Known rows, with every way that one mark hangs from another:
Z_953[Z_246 Z_975]: [-14.6  -0.6   7.1  -6.7  -0.6  34.2  -7.3   5.8  -3.0 -18.0 -42.2  -3.6
   7.8 -16.8   7.6  -8.5 -26.5 -16.4  15.6 -10.2  18.3  -4.5 -12.1 -19.2
  -0.3 -14.4   8.3  28.8 -21.5]
Z_953[Z_246[Z_15 Z_402 Z_523 Z_652[Z_939]] Z_975]: [-16.1  31.5  10.3  -2.6  -7.9  32.0 -33.1  -9.0 -32.2 -14.6 -50.6  16.3
  26.5 -61.7  39.8  -8.1 -19.5 -10.3   4.0  -9.4   7.6  10.0   3.5 -41.2
  -1.1  10.2  38.8  57.5  -7.6]
Z_393[Z_15[Z_246[Z_652]] Z_402]: [-15.1   6.2 -16.5  -1.5 -10.4  21.7 -38.0  25.5   4.6  -0.1   6.6   4.7
  17.6 -15.2  -0.6  15.4  -4.3   3.6  34.8   3.2  13.1   8.8  -7.2  -4.3
 -18.5  -6.2  -8.6   3.7   3.1]
Z_15[Z_246[Z_523 Z_652[Z_939]]]: [ -5.9  13.2  16.5   1.4  -7.1  13.2 -16.7  -5.7  -5.5  -2.2  -7.1  13.7
   2.5 -21.0  14.7   9.4  11.2   0.5  -2.1  12.0  18.2  12.0  13.5 -16.6
   1.5   8.2  16.2  10.6  10.5]
Z_15[Z_246[Z_523 Z_652]]: [ -9.4  10.4   7.8  -3.3  -8.5  11.9 -17.4  -4.4   0.0  -7.5  -0.1  10.1
  -4.9 -22.1   9.2   7.1  12.6  -4.5   5.2   3.2   9.7  17.3  14.8 -16.3
  -3.5   7.7  15.1  11.0  11.8]
Z_953[Z_246[Z_402] Z_975]: [-14.2   9.7   8.3  -1.0  -0.6  29.4 -17.2   1.7 -10.9 -15.5 -39.7   1.7
  17.1 -37.6  16.2 -13.6 -30.9 -11.7  15.2 -15.1   7.6  -2.2  -5.4 -19.5
   0.2  -4.2   6.4  32.6 -22.9]
Z_975[Z_953]: [  3.5  -5.1  -7.9   3.2  16.3   4.7 -11.0   8.6  -7.0  -7.3   8.5 -11.2
  -7.4   1.1  -8.7   2.3   9.0   7.9 -16.5  16.1  12.6  -0.4  -2.7  23.5
  -7.7   6.4   0.3  -2.8   3.3]
Z_965[Z_523]: [  2.0 -12.7  -5.8   2.6  -1.7 -14.9   7.6   3.0   0.8   1.2   2.7   8.8
  -2.1 -10.2   7.4   5.5  13.0 -12.4 -10.1   3.5   0.1   8.6  12.3  11.5
 -14.5  19.9  10.9  -2.0   9.1]
Z_393[Z_15[Z_246[Z_523 Z_652[Z_939]]] Z_402]: [-13.4  12.3 -12.4   2.3 -11.2  23.0 -43.5  24.9  -5.2   0.5  -0.6   9.4
  24.6 -21.4   8.4  14.9   2.2   6.4  24.6   6.3  19.6  10.3  -3.8  -8.8
 -17.3   1.4  -2.7  12.9   3.2]
Z_975[Z_953[Z_246[Z_402 Z_523 Z_652[Z_939]]]]: [  5.7  11.1   2.1   7.1   9.5  12.6 -28.7   7.4 -22.8 -15.8  -9.6   3.7
   6.3 -27.7  13.6  -4.8   8.1  -2.5 -21.3  11.8  15.5   9.2   5.1  11.0
  -2.5  18.1  11.3  27.6  -0.7]
Z_15[Z_246[Z_523 Z_652[Z_939]] Z_393[Z_402]]: [-16.9   5.0  -1.6   6.2 -20.1  23.4 -36.6   0.7   2.4   4.1  -1.2   6.5
  12.7 -32.1   3.5  10.7   0.4  28.1   7.3  18.0  38.7  16.6  27.7  -9.4
  11.8  -2.6  10.9  11.9  19.4]
Z_975[Z_953[Z_246[Z_402[Z_393]]]]: [  1.1  -2.6  -1.1   3.3  14.4  10.2 -12.3   7.9 -10.4 -10.1  -7.7  -9.4
   0.7 -18.0   6.5 -11.1   3.7   4.9 -14.0   6.8  17.3   5.9  -5.5  20.2
  -8.6   5.1  -1.6  12.5  -2.6]
Z_15[Z_246[Z_402 Z_523 Z_652[Z_939]] Z_393]: [-16.9  12.5   8.6  18.0 -16.0  19.6 -34.5 -16.1  -5.2   8.7  -2.3   9.4
   5.5 -48.2  14.1   8.5   2.7  28.2  -0.6  11.4  26.7  20.3  35.5 -15.4
  13.8   9.6  18.9  15.3  21.0]
Z_953[Z_246[Z_652] Z_975]: [-10.2   3.6   8.9 -14.4  -5.7  33.4 -14.0   1.9  -6.3 -24.1 -39.2   7.6
   9.7 -24.2   9.4  -2.8 -26.8 -22.8  16.9 -12.1   9.6   0.3  -5.8 -28.4
   5.7 -12.7  13.8  37.0 -15.1]
Z_953[Z_246[Z_15[Z_393] Z_402 Z_652] Z_975]: [-24.1  16.5   1.1  -2.8 -10.1  34.7 -28.5 -12.0 -14.1 -12.6 -39.9   5.2
  13.7 -55.7  21.5  -5.1 -30.0  -3.0  19.9 -12.2   8.0  10.1   6.4 -33.5
   1.1  -5.4  31.6  45.1  -2.4]
Z_953[Z_246[Z_15 Z_402 Z_652] Z_975]: [-18.6  22.0   5.1  -8.3  -6.5  29.5 -24.9  -8.7 -17.7 -16.6 -41.0   9.9
  16.2 -52.4  26.8  -7.7 -28.4 -14.3  18.6 -13.9  -1.7   7.4  -1.3 -33.7
  -4.5  -1.1  29.3  45.0  -8.0]
Z_15[Z_393[Z_402]]: [-10.4  -8.4 -18.0   5.6 -12.6  10.0 -19.6   7.5   8.4   6.4   6.0  -7.5
  10.3 -11.2 -10.5   1.1 -11.3  26.9   9.3   6.0  21.3   5.1  14.4   7.8
   9.7 -10.7  -5.2   1.4   8.7]
Z_402[Z_393]: [  1.0 -12.1   6.7 -14.1   1.7  -5.2  17.5  -6.1   4.1   6.3  -7.3  -0.8
   5.8  -7.6   9.9  -6.9   3.9  13.0  -8.6  -7.6   6.2   5.3  -7.5  -6.3
  -0.4 -11.3  -7.0  -1.1   8.0]
Z_975[Z_953[Z_246[Z_15[Z_393[Z_402]] Z_652[Z_939]]]]: [ -3.3   2.6  -8.4   2.8   5.8  19.7 -25.3   9.4 -11.9 -10.0 -10.8  -6.8
   3.2 -16.2   3.8   1.4   1.4   8.2  -9.8  21.2  29.8   6.5  -0.3  15.1
  -5.6   1.1  15.5  18.4   7.4]
Z_953[Z_246[Z_15 Z_402[Z_393] Z_523] Z_975]: [-22.5  19.1   2.9  -7.4  -2.7  28.2 -18.8  -7.1 -21.9 -10.8 -51.3   1.7
  21.2 -58.9  37.6 -20.0 -16.8  -2.8   6.1 -19.5  11.0  13.1  -5.3 -33.7
 -12.5   1.8  28.5  49.7  -9.2]

Rows:
[-13.0  -8.5   0.9  -4.8   1.5  13.0   2.2  -0.9   3.6   8.5 -10.0  -3.3
   2.7 -14.1  13.5   3.0  13.2  13.3   4.7  -8.8  18.7  13.8 -12.2 -12.1
 -15.7  -8.9  -2.4   4.7   9.9] | Z_402[Z_393[Z_15[Z_246[Z_523]]]]
[ -5.7   5.8 -10.5   4.7  13.5  16.1 -18.4   8.8 -15.1 -13.7 -12.3 -12.0
  -7.0 -13.6   7.7  -6.4  13.2  -2.4 -14.7  12.0  23.3  10.9  -4.8  15.3
 -18.3  10.8  20.7  22.2   2.0] | Z_975[Z_953[Z_246[Z_15 Z_523]]]
[-24.2   7.6  -4.7 -11.1 -11.3  39.0 -25.0  -1.5  -6.6 -16.3 -40.6   1.2
  12.6 -37.7  12.6  -1.8 -29.9  -5.8  23.3  -6.3  19.3   7.5  -0.5 -30.3
  -0.6 -16.1  29.4  41.2  -2.2] | Z_953[Z_246[Z_15[Z_393[Z_402]] Z_652] Z_975]
[ -4.5   7.4  -7.8   8.1  13.6  12.3 -19.4   5.5 -14.9  -9.2  -8.3 -11.0
  -2.5 -21.7   8.6  -8.0   4.1   2.8  -9.6  11.7  15.1   7.3  -4.2  18.8
 -16.3  10.2  12.6  15.2   0.6] | Z_975[Z_953[Z_246[Z_15 Z_402]]]
[ -4.1   6.2   1.3   2.8   0.9  -2.6  -8.3  -5.4  -9.2  10.7  -1.7   4.4
  17.1 -34.9  20.1  -6.0  -0.8  16.0   1.9 -14.3  -8.9   8.7  -2.3  -7.4
  -7.5   5.9  -7.8   8.3   3.8] | Z_246[Z_402[Z_393[Z_15]]]
[ -0.1  22.2   0.3  -6.4  -9.5  -2.9 -30.0 -10.1 -24.5  -3.2  -0.3  24.6
  22.9 -59.9  33.7  -1.3  13.0   4.3  -7.9 -22.2 -20.1  27.0  15.6 -29.6
  -1.9  24.0  12.1  38.8  13.5] | Z_246[Z_402[Z_393[Z_15]] Z_523 Z_652]
[  4.6  25.7  13.2   0.9  -8.4   0.2 -29.6 -12.2 -32.8   4.6  -9.4  30.3
  32.8 -58.0  41.7   2.1  11.2  11.7 -18.0 -10.1  -8.4  19.2  14.2 -30.9
   6.0  24.1  13.5  38.1  12.6] | Z_246[Z_402[Z_393[Z_15]] Z_523 Z_652[Z_939]]
[ -3.5   8.8  -3.0  10.5   8.0  16.5 -25.9  -0.2 -17.6  -7.1 -10.5  -4.1
   1.7 -27.9  10.7  -0.6   2.1   9.6 -13.2  17.7  21.3   8.8   4.5  12.2
  -5.2   9.1  19.1  20.3   8.2] | Z_975[Z_953[Z_246[Z_15[Z_393] Z_402 Z_652[Z_939]]]]
[ -5.4  17.4  21.4   0.1  -7.6   6.5 -18.4 -12.4 -11.4   3.3  -8.5  18.3
  14.3 -45.2  28.2   0.1   9.7  12.8  -7.1   3.8  10.1  17.3  16.2 -21.1
   2.8  12.4  10.6  14.7  13.4] | Z_15[Z_246[Z_402[Z_393] Z_523 Z_652[Z_939]]]
[-22.6  -8.6  -9.4   8.5 -13.7  21.9 -22.2   5.9  19.2   8.6   5.0 -11.5
   1.0 -15.9 -11.8   5.2  -8.7  31.0  20.5  14.8  39.0   9.5  16.7   6.5
   2.1 -15.4  -3.8  -9.5  12.7] | Z_15[Z_246 Z_393[Z_402]]
[-12.3 -11.8   2.7  -5.5   2.2  11.8   6.1  -1.2   7.4  10.7  -8.8  -5.5
   1.0  -9.5   8.9   4.9   8.2  13.6   9.0  -7.2  18.1  10.1 -15.0  -9.6
 -15.2 -14.7  -6.4  -2.8   9.6] | Z_402[Z_393[Z_15[Z_246]]]
[ -0.5  17.2  -1.7   7.1   8.5  13.6 -29.7   3.0 -26.3 -11.5 -13.1   1.3
   5.5 -33.0  19.3  -4.9  10.4   0.1 -19.7  13.5  15.2  12.1   3.8   7.2
  -9.7  19.1  23.9  30.0   4.9] | Z_975[Z_953[Z_246[Z_15 Z_402 Z_523 Z_652[Z_939]]]]
[ -3.4   8.4  -9.2  -0.3   9.2  16.1 -22.9   6.1 -16.7 -18.1  -9.8  -4.6
  -6.0 -19.1   9.4  -2.3  14.1  -7.0 -13.5  11.1  16.9  14.2  -0.2   8.2
 -14.1  12.0  23.8  27.7   6.5] | Z_975[Z_953[Z_246[Z_15 Z_523 Z_652]]]
[-10.8  37.9  -0.9  13.2 -16.2   4.4 -41.7 -26.5 -35.3  10.2  -9.8  21.8
  22.8 -68.9  39.5   3.5   7.2  24.5 -16.0   4.6  -1.9  24.3  33.2 -29.7
   6.7  28.5  46.9  42.5  27.3] | Z_246[Z_15[Z_393] Z_402 Z_523 Z_652[Z_939]]
[-14.4  15.2   7.1 -10.7  -6.4  32.3 -28.7  -0.7 -20.6 -20.0 -42.5  14.1
  23.5 -58.0  31.1  -9.3 -17.7 -13.2  10.2 -25.6   4.1  14.4  -0.9 -39.8
  -1.8   2.2  16.8  56.0 -12.4] | Z_953[Z_246[Z_402[Z_393[Z_15]] Z_523 Z_652] Z_975]
[ -1.2  35.1  10.2   4.3  -8.1  -4.1 -24.9 -21.8 -28.6   9.8  -7.8  24.4
  23.7 -50.0  35.5   4.4  -2.9  10.7  -6.8   6.6 -16.5   9.2  13.5 -23.8
   1.8  19.6  31.3  22.2  18.2] | Z_246[Z_15 Z_402 Z_652[Z_939]]
[-16.2   5.7  12.3  16.9 -14.3  19.0 -26.1 -17.6   3.0  12.7   0.0   6.6
   2.3 -37.9   6.0  11.2  -6.6  29.7   6.4  15.3  25.7  12.5  29.6  -9.6
  15.9  -1.2  10.8   2.0  20.3] | Z_15[Z_246[Z_402 Z_652[Z_939]] Z_393]
[-11.3   3.6  13.8   1.1  -0.9   4.9  -3.7  -8.0   6.2   8.2  -1.9   0.3
   3.0 -29.1  13.3  -5.0   0.8  15.4   7.0   0.9   9.7   9.8   5.5  -4.8
  -6.5   0.1  -4.0  -6.6   7.8] | Z_15[Z_246[Z_402[Z_393]]]
[-17.2   7.8  -6.1   7.6  -4.3  23.5 -26.5   5.0  -2.0   0.0  -1.1   3.8
  -3.2 -15.4   6.0  18.6  12.7  -4.4  19.9  -2.4  11.3  15.7  -1.9 -15.3
 -18.7   4.3  10.8  13.2   7.6] | Z_393[Z_15[Z_246[Z_523 Z_652]]]
[-14.4   9.4  -0.1  11.5  -3.8  24.9 -26.3   4.0  -6.4   3.9  -5.8   6.7
   1.8 -14.2   9.8  20.0  12.0  -1.0  14.3   3.9  17.1  11.7  -2.9 -15.6
 -15.5   3.9  11.0  12.4   7.5] | Z_393[Z_15[Z_246[Z_523 Z_652[Z_939]]]]
[ -2.3   3.5  -6.4  -1.0  10.4  15.6 -17.2   5.4 -10.8 -15.4  -8.1  -6.5
  -7.5 -11.9   3.8  -1.0   7.4  -6.2  -8.4  13.6  16.2   9.0  -4.3  12.3
 -12.4   4.1  18.4  17.7   5.8] | Z_975[Z_953[Z_246[Z_15 Z_652]]]
[-16.5  14.3  -5.4  11.4  -5.3  20.1 -33.2   2.4  -7.6   2.0   1.0   7.6
   2.7 -29.8  12.7  14.7   9.6  -0.9  19.9  -5.8   3.6  17.4   2.8 -15.8
 -18.4  11.3   8.9  15.8   6.8] | Z_393[Z_15[Z_246[Z_402 Z_523 Z_652]]]
[-20.0   9.8   0.0  13.8 -16.3  18.1 -34.5 -15.8   1.0   3.1   4.2   6.0
  -1.5 -49.6   8.4   6.3   4.0  23.1   7.2   3.4  18.4  25.8  36.1 -14.8
   8.6   8.8  18.0  16.4  21.4] | Z_15[Z_246[Z_402 Z_523 Z_652] Z_393]
[ -8.9  14.7  13.1  -5.2  -8.0   4.3 -18.4 -11.0  -5.3  -2.2  -1.4  14.6
   6.8 -46.3  22.8  -1.9  10.6   7.1   0.7  -4.7   1.9  22.8  17.8 -20.1
  -2.7  12.4   9.8  14.6  14.1] | Z_15[Z_246[Z_402[Z_393] Z_523 Z_652]]
[ -8.2  42.2  -6.2  -0.9 -11.7  -5.7 -36.4 -19.8 -32.3  -2.9  -1.8  23.2
  17.2 -65.9  38.6  -3.0  11.9   1.0  -6.9 -10.0 -27.7  28.6  24.3 -31.1
  -8.9  34.2  42.4  42.4  20.1] | Z_246[Z_15 Z_402 Z_523 Z_652]
[ -5.7  12.9  -9.8   8.6  12.2  12.8 -25.4   6.4 -20.1 -12.1 -10.6  -8.7
  -0.3 -28.7  13.8 -10.2  11.1   1.4 -15.1   9.2  15.7  13.0  -0.5  14.7
 -17.6  17.8  19.0  24.6   0.9] | Z_975[Z_953[Z_246[Z_15 Z_402 Z_523]]]
